What can hang from each mark:
J_553: J_427
J_982: J_20 J_63
J_20: J_427 J_677 J_982
J_63: J_427 J_624
J_677: J_20 J_553 J_624
J_624: J_63
J_427: J_20 J_63

Known rows, with every way that one mark hangs from another:
(J_982 (J_20 J_427 J_677) (J_63 J_624)): [-13  -5 -34  -8   9   6 -12 -18 -20   2 -43  -3   2  -1   2  16  -6   6
  -9]
(J_427 (J_20 (J_677 J_553) J_982) (J_63 J_624)): [ -2   4  12  -5  18   4 -15   5   4   3 -16  -2  -2   2   0  -2  10   5
  -6]
(J_63 (J_427 (J_20 (J_677 J_553))) J_624): [ 17   0  -4  -1   9   0 -16   7   0   5  11  -1  17   0  -5  -4   3   0
 -13]
(J_677 (J_20 J_982) J_553 J_624): [ -2   5   5  -6 -10   8  13   8   7  -2 -17   2  -9  -2  -4  -8  15   4
  18]
(J_677 (J_20 (J_982 J_63)) J_553 J_624): [ -2   4   1  -7  -3   7  13  -2   1  -1 -26   0 -10  -1   1   3   8   6
  20]
(J_982 (J_20 (J_677 J_553)) (J_63 J_427 J_624)): [  6  -4 -26 -18   9   4 -15  -9 -19   4 -23  -4  20  -1   2   9  -6   6
 -17]
(J_427 (J_20 J_677 J_982)): [-12   3   1   6  10  -6  -9  14   5   1 -11  -2  -4   1   1  -3   3   1
  -2]
(J_20 (J_677 J_553) J_982): [ -8   2  -5 -12  -1   9  -7   5  -1   2 -30  -1   5  -2  -1  -9  13   5
   0]
(J_427 (J_20 J_982) J_63): [ -6   3  14   5   4  -9   1   4   9  -2  15  -5 -18   3   1   5  -4  -3
  -5]
(J_553 (J_427 (J_20 J_677))): [ -1   0  -4   8   1  -4 -10  12   8  -2   1   0   5  -3  -4   0   4  -3
   5]
(J_20 J_677 J_982): [-13   0  -1  -8   2   2  -3   0   0   0 -18  -2   2   1   2  -2   3   2
  -2]
(J_982 (J_20 (J_677 J_624)) (J_63 J_427)): [ -9  -6 -14  -1   2  -5   0 -10 -13  -2 -10   8   5  -1   7   2 -13   0
 -12]
(J_553 J_427): [  7  -3  -7  -5 -18   0   6  -3   6  -5  14  -4   6  -2  -4   5  -3  -5
   7]
(J_63 (J_427 (J_20 J_677)) J_624): [ 11  -3  -2   3  11  -8 -12   2   2   3  25  -3  14   2  -2   4  -8  -3
 -15]
(J_553 (J_427 J_20 J_63)): [ 5  0  9  7 -6 -8  0  3 11 -6 24 -2 -8 -1 -4  6 -4 -8  3]
(J_20 J_427 (J_677 J_553) J_982): [-17   4 -15  -3  -5  12  -8   0  -8   2 -44   2  -3  -4  -5 -12  15   5
   1]
(J_63 (J_427 (J_20 (J_677 J_553) J_982)) J_624): [  6   3   0   1  11  -2 -13  12  -1   5   1  -4  11   2  -2  -7   2   2
 -12]
(J_63 (J_427 (J_20 J_982)) J_624): [ 10   0   3   6   3 -12   1   6   4   2  34 -10   2   5   0   3 -14  -4
 -12]
(J_677 (J_20 (J_982 J_63)) J_624): [ -7   1   5  -2   0  -1  17  -7   3  -3 -13  -2 -14   1   4  11  -2   2
  17]
(J_982 (J_20 J_677) (J_63 J_427)): [ -9  -6 -24  -9   4  -5  -9  -9 -18   0 -13  -1  11  -1   4  12 -12   1
 -18]
(J_624 (J_63 (J_427 (J_20 (J_677 J_553))))): [ 13   0  -2   4  -2  -1  -9  14  -3   4  23   2  17  -1  -3 -11   5  -2
  -9]

Rows:
[ 13  -4   9   3 -18  -1  20  -2   1  -2  44   3   5   1  -2  -3  -5  -6
   7]
(J_677 J_20 (J_624 (J_63 J_427)))
[ 14   0   5  -1 -24  11  16   7   6  -3   9   4   5  -5  -5 -11  14  -1
  27]
(J_677 J_20 (J_553 J_427) (J_624 J_63))
[ -7   1  17  20  -2  -3   8  18   7  -2   6   7  -2  -1   5 -19   2  -2
  15]
(J_553 (J_427 (J_20 (J_677 (J_624 J_63)) J_982)))
[ -4   5  19  -2 -12   7  14   3   9  -5 -15   4 -12  -4  -5 -10  14  -1
  23]
(J_677 (J_20 J_982) (J_553 (J_427 J_63)) J_624)
[ -5  -1 -14  -4   2   3   7 -22  -9   2 -14 -11  -8   3   3  17 -11   3
   1]
(J_20 J_427 (J_982 (J_63 J_624)))
[ -3   5  -2   5   5  -5 -12  18   0   3  -3   0   5  -1  -3 -13   6   0
  -9]
(J_63 (J_427 (J_20 (J_677 J_553) J_982)))
[-15   3  26  17   5  -7   2   9  11  -4  -5  10 -15  -2   3 -12   2  -4
   9]
(J_553 (J_427 (J_20 (J_677 J_624) J_982) J_63))
[-16   3 -17   0  -3   2   8 -11  -7   0 -29  -9 -17  -1  -3  19   0   2
  13]
(J_677 (J_20 J_427 (J_982 J_63)))
[  3  -3  -3  -7  -6   6   1 -23  -2  -1  11  -4  -7   2  -4  12  -6  -4
  -7]
(J_20 (J_427 (J_63 J_624)))
[ -1  -3  -2 -11  14  -3  -2 -16 -10   5  -2  -8  13   4   7  14 -15   2
 -10]
(J_20 J_677 (J_982 (J_63 J_427 J_624)))
[  3   3  -7  -1   5   3 -16  13   5   1 -13   2   6  -3  -5  -5  14   3
  -2]
(J_427 (J_20 (J_677 J_553)))
[ -5   0   9   2  11  -5 -12   0   6  -1   5   3  -5   0  -2   7   2  -3
  -8]
(J_427 (J_20 J_677) J_63)
[ 20  -3  -1   3   0 -10  -1   0   5   1  46  -8   9   4  -3   8 -14  -6
 -14]
(J_63 (J_427 J_20) J_624)
[ 20  -6  -9 -13   1  -4   5 -22  -5   1  30 -10  13   4   3  23 -21  -3
 -11]
(J_982 (J_63 J_427 J_624))
[  2  -2   4  14  11 -11  -2  -2   1  -1  17   8   1   0   4   2 -11  -3
  -5]
(J_982 (J_63 (J_427 (J_20 (J_677 J_624)))))
[ -7  -1   1  -4  -3   4   4 -18  -3   0  -1  -7 -14   3  -1   9  -7  -2
  -5]
(J_20 (J_427 (J_63 J_624)) J_982)
[ 16  -2   4  -5 -19  11  14  -1   3  -2  20   6   4   0   1 -13   6   1
   8]
(J_677 J_553 (J_624 J_63))
[  7  -3   2  10   0  -7  -4   9  -2   2  37   1  13   1   0  -1  -6  -5
 -11]
(J_624 (J_63 (J_427 (J_20 J_677))))
[ -2   4  -9 -15   0   6   5  -2  -3   1 -31 -10  -5  -1  -2  14   9   6
  14]
(J_677 (J_20 (J_982 J_63)) J_553)
[-12   2   7  11  16  -6   1   3   3   0 -18   5 -13   1   8   0  -3   4
   6]
(J_427 (J_20 (J_677 J_624) (J_982 J_63)))
[ 14   0   5  -6 -18  12  15   4   4  -2  10   4   2  -2  -4  -8  14   2
  19]
(J_677 J_20 J_553 (J_624 J_63))
[  0   3  15   5   8   3  -8   6   8  -2  -5  14  -8  -3  -2 -12  13   1
   1]
(J_427 (J_20 (J_677 J_553 J_624)) J_63)
[ 18  -3  11  18 -12 -10  14   8   5  -1  61   5   1   2   2 -10 -12  -8
  -4]
(J_677 (J_624 (J_63 (J_427 J_20))))
[  9  -3  -3 -10   3  -6   8 -18  -6   3  18 -13   6   6   6  17 -21  -1
 -10]
(J_20 (J_982 (J_63 J_427 J_624)))
[-20   0 -13   0  -6  12  -8  -6 -12  -3 -42  17 -12  -6  -3 -15  13   3
  -6]
(J_982 (J_20 (J_427 J_63) (J_677 J_553 J_624)))
[ -4   1  12   2 -12  11   9   9   0   0 -14   9   7  -3   4 -25  12   3
  18]
(J_20 (J_677 (J_553 J_427) (J_624 J_63)) J_982)
[-16   3  24  11  12  -6   0   6   9  -2  -4  10 -18   1   4 -10   2  -1
   0]
(J_427 (J_20 (J_677 J_624) J_982) J_63)
